Each row was made from one small tree. The marks that hang from a mark follow it in brackets, in the order of their numbers. Every link used is in the known rows. Write each row's tree.
Known rows
J411{J985{J884 J922}}: [-1.86 -0.12 -2.37 -0.54  5.36  3.95  4.43  3.26 -0.92 -0.35 -1.08  1.03
  1.76  1.81  1.61  1.24  0.06  4.57  1.04  3.16]
J884{J69{J411}}: [-0.18 -0.34  3.01 -0.86 -0.28 -0.08 -1.90 -3.51 -0.16  0.31 -1.71 -0.98
 -1.43  1.08 -0.05  1.13  3.23  1.34 -5.47  1.43]
J390{J985{J884{J69{J746}} J922}}: [-1.85  1.76  0.63 -0.72  6.03  3.24  5.77 -0.44  0.03 -1.36 -3.50 -2.68
  1.82  5.21  2.44  2.66  1.59  3.66  1.81  4.88]
J447{J411{J985{J884 J922}} J746}: [-0.75 -1.24 -1.40  2.42  7.46  3.05  5.79  2.83 -2.63 -1.52 -0.70 -1.08
  2.97  0.49 -1.93 -0.66  2.28  0.23 -0.13  5.61]
J411{J985{J390 J884}}: [-3.13  2.39 -1.84 -1.26  5.65  1.21  0.07  3.78  0.79  0.94  1.47  1.85
 -0.52 -0.12  1.23  0.66  0.60  4.41  0.37  3.46]
J447{J411{J985} J746{J69{J884}}}: [-0.89  0.80 -3.39  3.94  4.57  0.54  2.28 -2.27 -5.58 -3.35  0.03 -0.90
  4.30  0.21 -6.23 -0.05  0.81 -2.69  0.00  3.06]
J447{J411{J985{J884}}}: [-3.09 -0.89 -2.10  0.82  4.56  2.84  3.61  2.67 -2.90 -0.18  2.12 -0.06
  0.58 -1.45 -2.36  0.55  1.19  2.71 -0.71  4.14]
J411{J985{J390 J884{J69} J922}}: [-1.91  2.08 -1.17 -1.16  7.45  2.96  1.69  0.95  1.08  0.17 -2.50  1.14
  0.64  1.82  2.13  0.85  1.57  6.56 -0.55  6.40]
J447{J411{J985{J390 J922}} J746{J69}}: [-2.04  3.40 -3.33  5.41  6.54  0.98  1.20 -1.39 -0.92 -3.81 -1.31  1.04
  0.86 -0.17 -3.56 -1.83  1.07 -0.77  1.32  5.42]
J746{J69{J411{J985} J884}}: [-3.08  1.92 -2.20  0.74  2.32  1.28 -1.14 -2.47 -3.96 -1.74 -0.10  1.42
  1.96  1.67 -2.68  2.85 -0.04  2.17 -2.21 -0.09]
J69{J411 J746 J884}: [-2.19 -0.95 -0.37 -0.68  3.43  0.77 -0.57 -1.13 -3.62  0.67  0.42  0.31
  3.34  2.21 -1.03  2.27  0.53  2.02 -2.05 -1.99]
J985{J390 J922}: [-0.71  2.60 -0.58  1.14  4.93  0.48 -1.18  0.99  2.38 -0.08 -0.99  1.57
  0.96  0.33  2.17 -0.51 -0.78  2.64  1.52  1.89]
J447{J411{J985} J746{J69}}: [-1.22  0.90 -2.84  4.47  1.60  0.47  2.23 -2.31 -3.31 -3.87 -0.28 -0.54
 -0.08 -0.38 -5.69 -1.29  1.85 -3.42 -0.18  3.64]
J746{J69{J411{J985{J390}} J884}}: [-4.17  4.22 -2.26  1.05  5.02  0.15 -3.98 -1.62 -1.99 -1.22  0.82  2.59
  1.28  0.80 -1.80  2.35 -0.23  3.26 -1.88  0.94]
J69{J411}: [-1.13 -0.09  1.86 -0.09  0.15 -0.17 -1.78 -0.37 -0.15  0.48  0.33  0.18
 -1.07  0.32  0.14  0.90  1.49  0.68 -3.53 -0.72]
J390{J985{J884}}: [-1.36  2.93  1.71 -0.69  3.96  0.57  2.77  3.23  0.74 -0.31  0.64 -2.47
  0.56  1.85  2.15  1.95  0.33  0.56  1.41  2.72]
J390{J985{J922}}: [-1.13  3.53  0.15  1.12  3.33  1.48  1.58  0.08  0.63 -1.24 -1.11 -1.41
  2.12  2.54  0.96  2.08 -1.06  0.95  2.35  1.73]
J447{J411{J985}}: [-3.15 -0.44 -3.04  1.82  1.71  2.10  1.08 -0.47 -3.35 -0.36  2.10  0.61
  0.56 -1.87 -4.72  0.57  0.39  1.53 -0.85  2.36]
J746{J69{J411{J985{J390 J922}} J884}}: [-3.90  4.23 -2.88  1.83  7.19  1.80 -2.33 -1.47 -1.57 -1.62 -1.09  2.95
  2.95  1.99 -0.56  2.28 -0.75  4.74 -0.77  1.74]
J69{J411{J985{J922}} J884}: [-2.72  0.48 -1.85 -0.40  5.51  3.22 -0.20 -0.27 -3.80  0.31 -0.32  1.62
  5.09  2.18 -1.24  3.42 -0.48  4.93 -2.34  0.12]

Write each row's tree
[-5.31  1.95 -3.01 -1.18  6.15  1.18 -3.11 -0.51 -3.35  1.34  2.02  2.88
  2.76  1.79 -2.28  3.12  0.20  5.50 -1.80 -0.19] : J69{J411{J985{J390}} J746 J884}
[-5.31  1.99 -3.61 -0.27  8.52  2.77 -1.46 -0.27 -2.92  0.70  0.18  3.23
  4.46  2.77 -1.11  3.11 -0.51  6.85 -0.79  0.57] : J69{J411{J985{J390 J922}} J746 J884}
[-4.91  1.65 -1.59 -1.49  2.77  1.23 -3.00 -3.59 -1.10  0.86 -0.51  2.14
 -2.09  1.92 -2.07  2.11  3.13  5.50 -3.94  2.56] : J884{J69{J411{J985{J390}} J746}}
[-0.21  2.65  2.35 -0.51  5.85  2.27  4.30  0.23  1.14 -1.20 -3.25 -3.19
  1.80  3.66  3.24  2.21  1.50  2.63  0.49  5.58] : J390{J985{J884{J69} J922}}
[-0.96  1.35  0.41  1.40  2.20 -0.30 -1.57 -2.44 -2.22 -1.83 -0.71 -0.10
  1.95  1.31 -0.53  1.53  0.20 -0.02 -2.12 -0.84] : J746{J69{J411 J884}}
[-3.08  1.54  3.07 -1.81  3.87  1.29  2.16 -1.06 -0.65 -0.25 -1.21 -2.92
 -0.77  4.27  1.28  3.40  3.92  2.81 -2.67  3.54] : J390{J985{J884{J69{J411 J746}}}}
[-3.39  1.26 -2.73 -1.29  7.87  3.74  3.18  0.39 -0.11 -0.03 -2.76  1.55
  0.65  3.14  1.49  1.28  1.72  7.43  0.67  5.68] : J411{J985{J390 J884{J69{J746}} J922}}
[-3.01  2.42 -2.33 -0.48  7.83  2.84  1.67  4.12  1.14  0.36 -0.25  2.11
  1.07  0.94  2.35  0.69 -0.11  5.87  1.46  4.23] : J411{J985{J390 J884 J922}}
[-2.07 -1.20 -0.75  0.25  4.11  3.01  3.71 -0.59 -2.93 -0.30 -0.14 -1.19
  0.10 -0.65 -2.50  0.68  2.97  3.37 -2.76  6.24] : J447{J411{J985{J884{J69}}}}
[-3.54  1.22 -0.73  0.38  2.31  1.85  1.56  0.51 -1.27 -2.00 -0.28  0.83
 -2.39  1.55  0.20  1.62  1.92  2.42 -2.20  2.08] : J746{J69{J411{J985{J884}}}}
[-0.65  1.64 -1.58  2.10  5.38  1.55  1.15 -2.15 -3.84 -3.06 -2.74  0.46
  4.43  3.66 -2.21  1.59  1.03 -0.22 -1.61  1.51] : J447{J746{J69{J411{J985{J922}} J884}}}
[-2.30  0.66  1.64 -0.95  7.78  2.07  0.89 -0.14  1.53  0.26 -3.23  0.39
 -0.25  3.08  3.70  0.82  3.40  5.82 -2.70  4.22] : J985{J390 J884{J69{J411 J746}} J922}
[-1.10 -0.54 -1.88  2.44  2.47  0.69  1.65 -0.47 -3.52 -1.09  1.26 -0.75
  1.22 -1.10 -5.47 -0.74  2.18 -2.15 -1.25  3.28] : J447{J411{J985} J746}
[-3.66  1.24 -2.51 -2.28  5.54  2.19  1.60  0.11 -0.43  0.66 -1.05  1.28
 -1.01  2.05  0.15  1.22  2.44  5.98 -0.47  4.95] : J411{J985{J390 J884{J69{J746}}}}
[-4.52  3.74 -0.81  0.58  4.86  0.82 -1.37  1.50  0.83 -1.37  0.37  2.17
 -2.91  0.83  1.05  1.05  1.96  3.68 -1.91  3.23] : J746{J69{J411{J985{J390 J884}}}}
[-4.12  2.29 -0.44 -0.67  8.06  2.78 -0.19  3.47  0.92  0.64  0.05  2.31
  0.23  1.27  2.42  1.53  1.36  6.36 -1.99  3.47] : J69{J411{J985{J390 J884 J922}}}
[-3.84 -0.89 -1.41 -1.72  0.28  2.44  0.07 -4.48 -3.02  0.16 -1.40  1.09
 -1.40  2.74 -3.04  2.76  3.21  4.49 -4.39  1.48] : J884{J69{J411{J985} J746}}
